Known rows, with every step that occurs:
vivab-veri-kosig-lepon-fune-bime: [-12 -31  12  20 -15 -12   1  -1   5   1 -10 -16  12 -14 -26  12  11   9
  12  -4   7  -3  -2  -5   7  30  24  -4 -10   8  -8 -12 -20  40  25  14
   0   1  -1 -12 -19 -16 -42 -24 -26  27   6  -6  -1  24  16   2]
veri-vivab-nisa-zeriz-lepon-fune: [ 18  -8  18  16   5  16   6  -3 -24  19  -4 -10 -28  13  30  -7  -3  18
 -11  10  -5  29  25   8   6 -26 -22 -13  15  15 -55 -12   5  34  17   6
 -21 -28 -20 -13  -7 -30 -13  12 -10  40 -18   3  -5 -13  23  10]
roga-vivab-nisa-zeriz-bime: [ 22  -8  -3 -14  -5  10 -16  19 -20  27 -16 -18 -23  29  39 -24   4  20
 -30  33  10   2  30   5  28 -32  -3   6 -21  13 -32  -5  14   4   5 -12
   1 -29 -13 -23   7 -50  -2  10   6   9  -3   1  -2 -31  27   6]
veri-vivab-nisa: [ 11  -6   1  11  -3 -12  -6  12 -11  21   1 -21 -37  20  47   3 -23  13
 -27   1 -24   6  10  32  31 -34 -41 -19  -4   4 -29 -11   7  30 -14  -3
 -12 -29 -32   5 -11 -17  -1   8  30  16   1  28 -23 -16  28  17]
lepon-fune: [ 12  -7  -4  30  -3 -23   3  -2   1  14  -1 -10 -15   9  17   3 -14   2
  -9   6  -8   0  -7  19  11   5  -3 -13 -11   6  -6 -10  -9  15   8  -7
   7   3  -8  -4 -19 -30  -3   0   2  28  -3  22  -2  12  22 -20]
veri-vivab-nisa-zeriz-lepon: [ 16   5   5   5  10   9  -5   8 -23  19   8  -9 -36  22  30 -11 -12  16
 -25   9 -10  17  31  17  18 -39 -38 -11  10   1 -42 -14  12  20   2  -5
 -12 -30 -26  -1   3 -17   0  24  10  24 -13   7  -9 -30  16  13]
nisa-zeriz: [  7  12 -26  26   2 -27 -18  18 -13  21 -10  -8 -25  25  16 -17 -26  13
 -36  12  -1  -9  13  16  29 -20 -20   6 -17  -9  -2  -7  13 -12  -2 -21
  22  -7 -12   6   4 -13  16  21  23   5   0  23 -13 -20  22 -17]
veri-vivab-nisa-zeriz-bime: [ 22  -7  -1   0  -5   8 -14   6 -26  26 -14 -18 -41  27  46 -27 -11  18
 -28  21  -3  15  27  25  32 -32 -34  -9 -17   6 -39  -9  11  11   7  -6
 -14 -28 -18 -10   4 -42   4  26  23  13 -12   4 -16 -30  28  13]
vivab-nisa: [  7  -5 -11  11  -9 -18 -10  24  -2  19  -4 -16 -20  22  29   9 -20   7
 -32  12 -17  -2   7  21  32 -23 -23 -10 -12  -6 -14  -3   0  19 -18 -11
   1 -22 -26   2   2 -22   5  -3  27  13   7  24 -14 -11  17   2]
zeriz-bime: [ 20  -3  -5   4  -5 -21  -9   0  -3  16  10 -10 -25  15  19 -11  -7   0
 -18  14  -4  -8   0  32  20   6 -11 -20 -32   1   9 -17 -13   1   9 -17
  10   7  -1  -3  -8 -56   7  20  11  13 -10  12  -2  -4  16 -19]
veri-kosig-lepon-zeriz: [  6  -3 -19  23   3  -8   0  -4  12   1  -2   1  19   2 -18  15  -9   5
 -12   5  11   3   0  10  12  22  -3  -9  -3  -4  -3 -22  -7  -4 -14 -13
  23  17  -2 -24  -4 -27  -8   8  -4  29   0   4 -28  11   0 -23]
nisa-zeriz-lepon-kosig: [ 14   8   0  33  19 -15   6  -4 -24  21   5  -8 -19  18  -5 -18 -13   9
 -11   0   8   7  29  -9   3 -14  -7   3   7   2 -22 -14 -12 -13  11 -20
  14  -1  -7   0   7 -36  -3  11 -11  22 -19   8  -3  -2   2  -8]
veri-kosig-lepon-zeriz-bime: [ 17 -10  -7   8   0   3  -1 -14   7   2  -2  -2  11   5 -11   1   3   1
  -7  14  16  10   3  15  10  28   3 -17 -14   4  -7 -22 -18  -5   6 -15
  13  22   9 -31  -4 -59  -9  13 -11  28 -11 -13 -22   5   0 -21]
veri-kosig: [  9   5 -26  41  -9 -51 -13  21   2   4   2  -3   3  25  -2  -4 -16  11
 -38  10  -9 -18  10  16  33   0  -2   4 -34 -21  21 -10  -1 -13 -16 -24
  20   2 -14  -9 -15 -24   6   9  11  13  12  29 -21  -2  21 -16]
nisa-zeriz-bime-fune-lepon-kosig: [  8 -20  17  27   7  11  13 -17 -33  30 -18 -31  -2  -8 -24 -41  -5   4
   5   4  22  10  29 -15  15  15  11   0   2   3 -20   0 -48  -6  28  -8
  16  -5  20  11 -10 -32 -33 -13 -10   3  -1   4  16   8  -2   5]
zeriz-lepon-fune-bime: [  7 -19  23   7 -20 -10  14 -16   5  10   3   0  -7 -11  -3  15   7  -1
   5   2  -4   8 -11   9   4  31   5 -19  -3  17  -9  -9 -32  41  27   5
  -7   6 -14 -11 -21 -33 -21  -8 -26  36 -14   2  12  24  11  -9]
kosig-fune-lepon-zeriz-bime: [  6 -14   3  -3   6  23  10 -24   4   6  -3 -10   5  -8 -16   0  -1  -9
  20  14  24  22 -11  16  14  39  -2 -27  -4  16 -14 -25 -35  14  19  -6
  14  24  20 -17  -9 -46 -20   6 -11  17 -18 -13  -2  15  -2 -17]
vivab-veri-kosig: [  4   8 -19  27   2 -47 -12  20   1   5  14 -12 -12  16   2  -3 -10  10
 -31   6 -16 -25  10  20  32  -5   1  -4 -27 -24  20 -22   7   4  -5 -11
  21   0  -9   0 -14 -13   2   3   8  15   9  18  -5  -5  18  -8]
kosig-lepon-fune: [  1 -16   4  30   3  -6   2  -2   0   7  -6 -14   4  -4  -6   5 -10   2
   9   0  10   7  -5   7  -6   8   7 -10   3  12 -18 -13 -12  24  16  -2
  11   2   3  -2  -7 -31 -22  -7  -5  24   1  14  -8  11  11 -17]
nisa-zeriz-lepon: [ 13  16 -10  15   9 -11  -8   7 -16  14  14  -1 -22  20   5 -11 -14   8
 -27  13   0   1  19  14  14 -11 -19  -7  -2  -8  -7 -15   2  -1   7 -18
  18  -7 -13  -1   6 -23  12  29   1  22 -15  11   1 -17   6 -18]
fune-lepon: [ -2  -3 -11  21   9 -13  -2   4  -6  14   9 -24  -9   3  -8  -4 -22  -9
  -4   0   1  -2  -3  22  20   6 -12 -10  -3  -1  10  -6 -29  12  -2 -10
  25   1   3  14 -10  -9 -11   2  10   2   5  21   3   5   2 -13]
fune-lepon-zeriz-bime: [ 19  -8  -1  -7  10  16   8 -26   0  13   6  -8  -8  -2   4  -2  -4 -13
   7  15  11  18 -11  31  16  31 -15 -32  -6  11  -5 -19 -37   9  12  -8
  15  21  16 -14 -10 -51  -6  12  -7  23 -16 -11   4  13  -7 -19]
fune-bime-zeriz: [ -5  -1   3   2 -12 -22   5  -7  10  13   2   6 -20  -7   0  22 -18  -4
 -20 -18 -10 -12 -29  26  16  45 -16 -26 -17   8  16 -12 -33  19 -13   0
  25  19 -17   3 -18 -18   4  -5  -3   7   6  19  -6  27   0 -12]
roga-vivab-nisa: [ 11  -9   3  -5  -6  -6 -10  28  -4  23   3 -21 -16  20  43   6 -11  11
 -28  19  -8 -10  12  11  33 -34  -3  -2  -7  12 -20  -7  11  23 -19 -11
   6 -28 -26 -12  -5 -22  -6 -13  15  12  14  30  -6 -16  24   5]
roga-vivab-veri: [  7   4   7  -7   7 -24 -13  17   0  21  30 -23 -32   6  38   0  -6   2
  -9   5 -10 -26  -2  26  23 -18   5 -13 -13   7   8 -32  19  27   6  -3
  27  -8  -6   6 -18 -12  -2  -3   3  13   7  21  17  -8  21  -7]
nisa-zeriz-bime-fune: [ 14  -5   7   9 -21  -5  -4  -1 -21  30 -11 -11 -13   5   7 -31  -4  15
 -27  18   5  -9  22  11  31  11  -5 -11 -22  -9  -5  -6 -17  -4  19 -11
   9 -10   2   3 -12 -32   1  11  13  11   5  13  13 -13  17  -4]
zeriz-lepon-fune: [ 19  -2  12  20   4 -11  10 -10  -2   8  20  -1 -13   2   8   7   1  -1
  -1   6  -7   7   0  15   0   9  -1 -21   3   7 -14 -19 -15  26  19  -4
   4   4  -5  -7 -15 -40  -8   5 -19  39 -16   9   9  13   8 -22]
zeriz-bime-fune: [ 14  -8  17   4 -24  -9   0  -7 -11  24   3 -12 -11  -3   7 -16  -2   5
 -20  13  -4 -13   7  21  27  23  -3 -23 -24  -9   9 -11 -30   7  18 -10
   8   0   1   8 -24 -38  -3   1  11  12   3  19  17   0  11  -8]
kosig-fune-bime-zeriz: [-19  -7   8   8 -16 -15   7   0  11   3  -4   2  -2  -8 -19  24 -15  -1
  -4 -23   5  -8 -32   7  14  54  -2 -21 -16  15   6 -17 -36  25  -3   0
  24  23 -12  -2 -16 -14 -10 -10  -9   4   6  14 -11  26   4 -10]
lepon-zeriz: [ 14   7 -15   9   2 -11   3 -12  14  16   7   2 -15   5  22  16 -24  -5
 -15   5 -10   1 -16  30  23  15 -24 -25  -8   2   1 -20  -6   2 -11 -17
  20  16  -8  -9 -11 -25  14  11  10  29  -7  18 -13  11   3 -25]
nisa-zeriz-lepon-fune-bime: [  8 -16  12  12 -18  -2   8  -9  -6  16 -10   1 -10  -4  -5   2   7  12
  -3   7   4  12   6  -1   5  20   0  -5  -4  14 -20  -3 -22  29  28   7
  -5  -2 -14 -14 -10 -25 -17   1 -22  33 -15  -3  11  13  15  -6]
bime-fune-lepon-kosig-veri: [ -5 -18   6  56  -2 -25  16   2 -20  27 -21 -21  10  -5 -23 -26 -18  -9
   1  -6  11   1  14 -11  41  10   3   1   5   0   0  -6 -42 -12   0 -25
  22  -6  -7  37 -17 -14 -38 -30  -5  12  22  30  -5  20  -4  -2]

Rows:
[ -9 -30  13  18 -19  -2   3 -10   7   9 -16 -13   6 -15 -16  17  -3   4
  16  -5   8   2 -14   3   0  30  12  -8  -3  23 -15  -5 -28  39  24   9
   0   3  -5  -9 -14 -23 -34 -15 -14  22   0   5  -2  27  15  -8]	kosig-lepon-fune-bime
[ 11   7  -3   6   6   2  -6  15 -17  17   4  -5 -24  26  12  -8 -10  14
 -33  18  -5  11  31   7  22 -31 -25  -3   6  -6 -28  -9   5   9  -3 -14
   0 -23 -25  -5  14 -22   6  16   6  21 -11   4  -2 -27   8   0]	vivab-nisa-zeriz-lepon
[ 21 -10  18  -8 -20   9   8 -25   1  25   3  -1  -8 -14  10  -4   0   2
 -14  14  -2   0  -2  23  26  36  -9 -34 -13   1  -6 -19 -34   7  12  -8
   8   8   7  -8 -25 -42   0   2   3  28  -3  10  14  10   4 -15]	lepon-zeriz-bime-fune
[  6 -17  18   7  -6  10   6 -14 -15  20   4 -23   1 -14 -18 -20   0  -5
   0  11  10  -3   4  15  26  29  -1 -22  -8  -2   3  -7 -54  16  20  -5
  16   0  17  14 -22 -26 -24  -6   2   6   6  11  26   6   1  -5]	zeriz-bime-fune-lepon
[ 15  -1   4  26  15  -1   5   3 -24  22  -6 -12 -18  22   4 -13 -10  11
 -18   6   2  18  38 -13   9 -28  -8   5  12   3 -41  -6  -7  -2   3 -16
  -1 -18 -18  -4  15 -36  -7  -4  -7  21 -18   1  -7 -10   0   8]	vivab-nisa-zeriz-lepon-kosig
[-11   0  21  -2  -6  -3  17 -11   7  -1  17   9  -2 -13 -30  24  -1  -5
   3 -20   4   2 -20   6  -2  48  -3 -28   4  15   2 -24 -40  29   8  -1
  19  23 -10  -5 -13 -21 -14  -2 -27  21 -10   3   2  24 -10 -13]	kosig-fune-bime-zeriz-lepon
[-16 -25   8  34 -21 -23   5  -3   4   9 -23 -16   9  -5 -21   9 -12   5
  11 -14   9  -2  -7 -17  10  24  18   5 -12  20 -11  -7 -31  17  14  -6
   4   9 -10  -1 -14 -21 -33 -23 -10   8   2  15 -12  23  17   1]	lepon-kosig-fune-bime
[-10  -3 -13  29   9 -25 -15  19   2  -2  12 -18   7   5 -24   0  -5  10
 -11   0   6 -18  12   8  13  -1  10  -3 -12 -15   8 -24   2   8   3  -8
  26   1   1   0  -2 -12 -16   1  -1  10   9   5 -13  -4  13  -7]	vivab-veri-kosig-lepon
[  8   8   7  43  15 -35  21  -4 -11  13   5   7 -11  10  -9  -5 -16 -12
  -8 -16   4   2   6   3  21  13 -13 -12   7   5   0 -28 -28 -16 -11 -30
  29  15 -19  20  -2 -40  -8  -9 -22  28  -1  18 -17  19 -18 -18]	bime-zeriz-lepon-kosig-veri
[ -1 -13  13   9 -14 -15  17 -16   7  11  -5   3 -16 -10  -1  23 -11  -5
  -6 -17  -6   0 -31  15   6  51  -3 -22 -11  18   2 -13 -38  32   0   9
  17  19 -10  -7 -25 -26  -8 -12 -20  21   1  13  -1  36   5 -14]	lepon-fune-bime-zeriz
[-25  -6   6  10 -15 -27   5   7   6  -7  -1   0   3 -10 -29  21  -4   3
  -7 -22   2 -17 -19   1  16  50  10 -14 -19  -1  14 -25 -26  25  -2   6
  24  22  -7  -3 -20  -6 -17 -19 -21   7  12   5 -10  24   7  -1]	vivab-veri-kosig-fune-bime-zeriz
[-11 -19  22   7  -7   3  15 -17   5   8  -8  -2   0 -19 -21  25  -5  -5
  11 -22   9   4 -31   6  -7  55   3 -22   0  22  -5 -14 -41  36   7  13
  17  20  -5  -7 -16 -26 -22 -17 -24  18  -1   3  -5  37  -1 -12]	kosig-lepon-fune-bime-zeriz
[ 12   3  -2  23   4  -6  -3  16 -26  20  -7  -5 -28  26  27 -16 -14  13
 -28  11  -6  15  38  12  37 -41 -39  -5  10   1 -38 -17  13   8  -6 -15
  -8 -33 -38   8   7 -18  -5  19   7  30  -6  13 -23 -29  12  10]	kosig-veri-vivab-nisa-zeriz-lepon
[-18 -20  -1  22 -31 -25  -5   8  11   6 -14 -13   7  -3 -13  12 -12   8
   0  -4   4 -10 -17   1  22  25   8  -5 -19  10   1  -9 -18  24  13  -1
   7   8 -13  -3 -13 -10 -21  -8   5   6   4  19  -9  15  22  -5]	kosig-fune-bime
[ -8  -9  -3  48   4 -28   3   6  -4   7 -10 -20   3   6 -11  -5 -22   6
   3 -11  11   0   3 -11  10   2  12   2  -3   9 -13 -18 -14  -1   9 -16
  16   8  -1   4  -6 -27 -20 -13   2   8   0  22 -17  11  16  -6]	lepon-kosig-fune
[ 15   3   9  29  16 -22  12  -9 -11  15  21  -8 -15   7  -2  -3 -13  -3
  -2  -7  -5   3  13   4  -1   0  -4 -13   6   4  -6 -18 -21   1   8 -16
  12   6  -5   2  -3 -43  -8   1 -13  24 -17  14   2  12  -5 -10]	zeriz-lepon-kosig
[-14 -10 -17  42   0 -22  -1  15  -2  -7  -7 -19  31   7 -42  -4 -12   5
  -1   3  24   0   6  -8  24  17  18   8 -10  -9   5 -11 -27   1   1 -11
  25   7   8  -1 -12  -5 -35 -10  -1   2  17  14 -13   6  12 -11]	veri-kosig-fune-lepon
[  2   7  19  -8  -3  -9  15 -14   4   9  25  13 -19  -9 -13  22  -4  -9
  -9 -14 -10  -4 -17  23   1  46 -17 -35  -2   9   9 -23 -39  26  -3   0
  20  21 -15  -3 -12 -28   0   4 -25  23 -11   5   7  24 -12 -12]	fune-bime-zeriz-lepon
[  6 -24  13  44  -4 -17  19  -6 -23  28 -22 -20   6  -6 -21 -34  -6 -10
   5   1  18   2  19  -8  39  18   7  -5  -2   6  -4 -12 -49 -15  14 -22
  15  -1   3  29 -16 -36 -41 -24 -11  13  13  16   0  16  -4  -1]	zeriz-bime-fune-lepon-kosig-veri
[ 13   7  21   9  12  -6  23 -18  -3   6  23   9 -16  -2   0  15  -3  -7
  -4  -8  -5  10 -13  19  -9  31  -8 -32   8  10  -9 -27 -30  27   9  -1
  17  17  -5  -8 -16 -40  -2   3 -27  39 -15   6   8  22  -9 -23]	bime-zeriz-lepon-fune
[ -2 -11   9  20  -5  -4   6  -4  -9  22   4 -23   2 -15 -19 -10 -15  -3
  -4   0   4  -8   3  16  27  25  -4 -18  -1  -9   9  -4 -46  15   5  -6
  23  -7   7  22 -23   2 -21 -12   8   4  20  26  18   9  -1  -6]	bime-fune-lepon
[-14  -1 -16  34  -5 -36 -10  24   2  -8   1 -14  10  10 -19   2  -8  12
 -14   1   3 -18   8  -1  30   3  15   2 -20 -18   6 -27   7   7   6 -10
  19   5  -3  -2 -13  -7 -16  -6   1   9  11  14 -14  -3  24  -5]	vivab-veri-kosig-fune
[ -3  -5  10  36   8 -13  13  -1  -6   2   8 -13   7   4 -23   0  -9   1
  14 -11  13   8   9 -14  -2   6  16  -7  10  11 -20 -24 -20   4  17 -15
  12  11  -1   0  -4 -34 -23  -6 -14  19 -11  11  -7  10   4  -7]	zeriz-lepon-kosig-fune
[  7 -13   9   7  -5  16   1  -7 -26  25 -11 -25  -2 -10 -17 -34  -2   5
  -5  15  19   3  20   7  26  19  -1 -10  -9  -4  -7  -2 -43   5  23  -5
  17  -8  16  12 -12 -20 -20   3   4   2   6   5  21  -5   3  -2]	nisa-zeriz-bime-fune-lepon
[ 13   4  18  40  17 -27  19 -15 -19  20  12   0 -31   7  16  -9 -23  -8
  -4 -27  -5   8   6  18  19   2 -31 -23  13  15 -13 -39 -21  -1  -6 -15
  14   5 -24  21 -18 -31 -13   8 -15  31  -6  26 -26  14  -5  -1]	bime-zeriz-lepon-kosig-veri-vivab
[ 12  -9  -2  -5   9   9   0 -14   4   1   8  -7   1  -2  -9   1   8   0
   1  12  11   5   2  17  11  25   4 -24 -13   0  -6 -36 -10   8  14  -5
  14  21  16 -23  -6 -49 -10  10 -15  30 -14 -21  -8   5  -2 -13]	vivab-veri-kosig-lepon-zeriz-bime
[  1 -19  11  20   9  -6  -2  10   0   1   4 -22  14  -3  -7   1  13  13
   5   7  14  -7  11  -8   1  -1  39   6  -2  11 -15 -25   5  28  19   6
  15  -4   4 -19 -17 -26 -39 -18 -25  27   9   3   0   5  21  -9]	roga-vivab-veri-kosig-lepon-fune
[-12 -21  20  23 -16 -12  12  -8   2   8  -4 -10  10  -9 -30   9  -1   3
  17 -15  11   4   0 -19   3  26  18  -6   2  19 -16 -14 -35  24  23  -3
  -2  11  -7  -7 -12 -27 -34 -19 -27  19  -8   4  -2  24   6   5]	zeriz-lepon-kosig-fune-bime
[  0 -12  -9  61  11 -34   9   5 -16  22 -19 -17  -1  10 -13 -20 -23 -12
   2  -4  13   3  11  -4  37  -3  -5   6   2   6  -1 -10 -28 -17  -7 -28
  23   0  -9  31  -4 -21 -28 -18  -4  13  11  26 -17  14  -4  -9]	fune-lepon-kosig-veri
[  6  -5 -14  63   0 -52   3  12 -11  26 -18  -9 -10  19  11 -16 -25  -4
 -13  -1   0  -9   9   2  38 -11  -9   5  -9   3   0 -13  -9 -23 -11 -36
  22   1 -21  22  -7 -32 -11 -11   4  17  11  34 -27  11   6 -13]	lepon-kosig-veri
[ -7  -8  -4  15  11  12  12 -15   8   4  -2 -12  12 -10 -19  14 -19  -9
  15   1  16  19 -17   8  19  32  -4 -21  13  12 -14 -20 -30  14   1  -6
  25  19  12  -6 -11 -11 -20  -3  -5  19  -2   7  -6  17  -4 -18]	kosig-fune-lepon-zeriz
[ 13 -16  12   1 -27  10  -3   7 -24  31 -21 -14 -14   8  13 -28   1  20
 -32  26   2   1  33   5  36  -3  -9  -8 -17 -10 -25   2 -14   7  13  -9
  -4 -27  -6   0  -6 -32  -4  -1  18   8   6   7  10 -21  19   9]	vivab-nisa-zeriz-bime-fune
[  6 -20  20  54   3 -20  15  -9 -26  30 -13 -27 -12 -10   4 -30 -25  -3
   6 -16   2   7  19   6  38   1 -17 -10  14   9 -16 -17 -31   2   3 -11
   7 -13 -11  39 -32  -6 -39 -14   3  16  16  35 -11  11   8  13]	bime-fune-lepon-kosig-veri-vivab
[-17  -8  -8  29   5  -7   0   8  -1   2  -2 -27  12   0 -29  -1 -20  -5
   9  -6  18   3  -8   3  17  15   3  -8   0   5  -2 -11 -28  16   9 -10
  23   6  10  10 -10  -2 -27  -5   2   0   7  15  -2   7   8 -11]	kosig-fune-lepon
[  3 -10   9   7   0  15  17 -24   3  23   4 -10   6 -23 -12   5 -15 -11
   2   4   3   8  -9  17  26  40 -12 -28  12   0  -3 -14 -41  16   3  -4
  23  10  10   7 -23  -6 -15 -10  -1  24   7  16  13  24 -11 -13]	bime-fune-lepon-zeriz
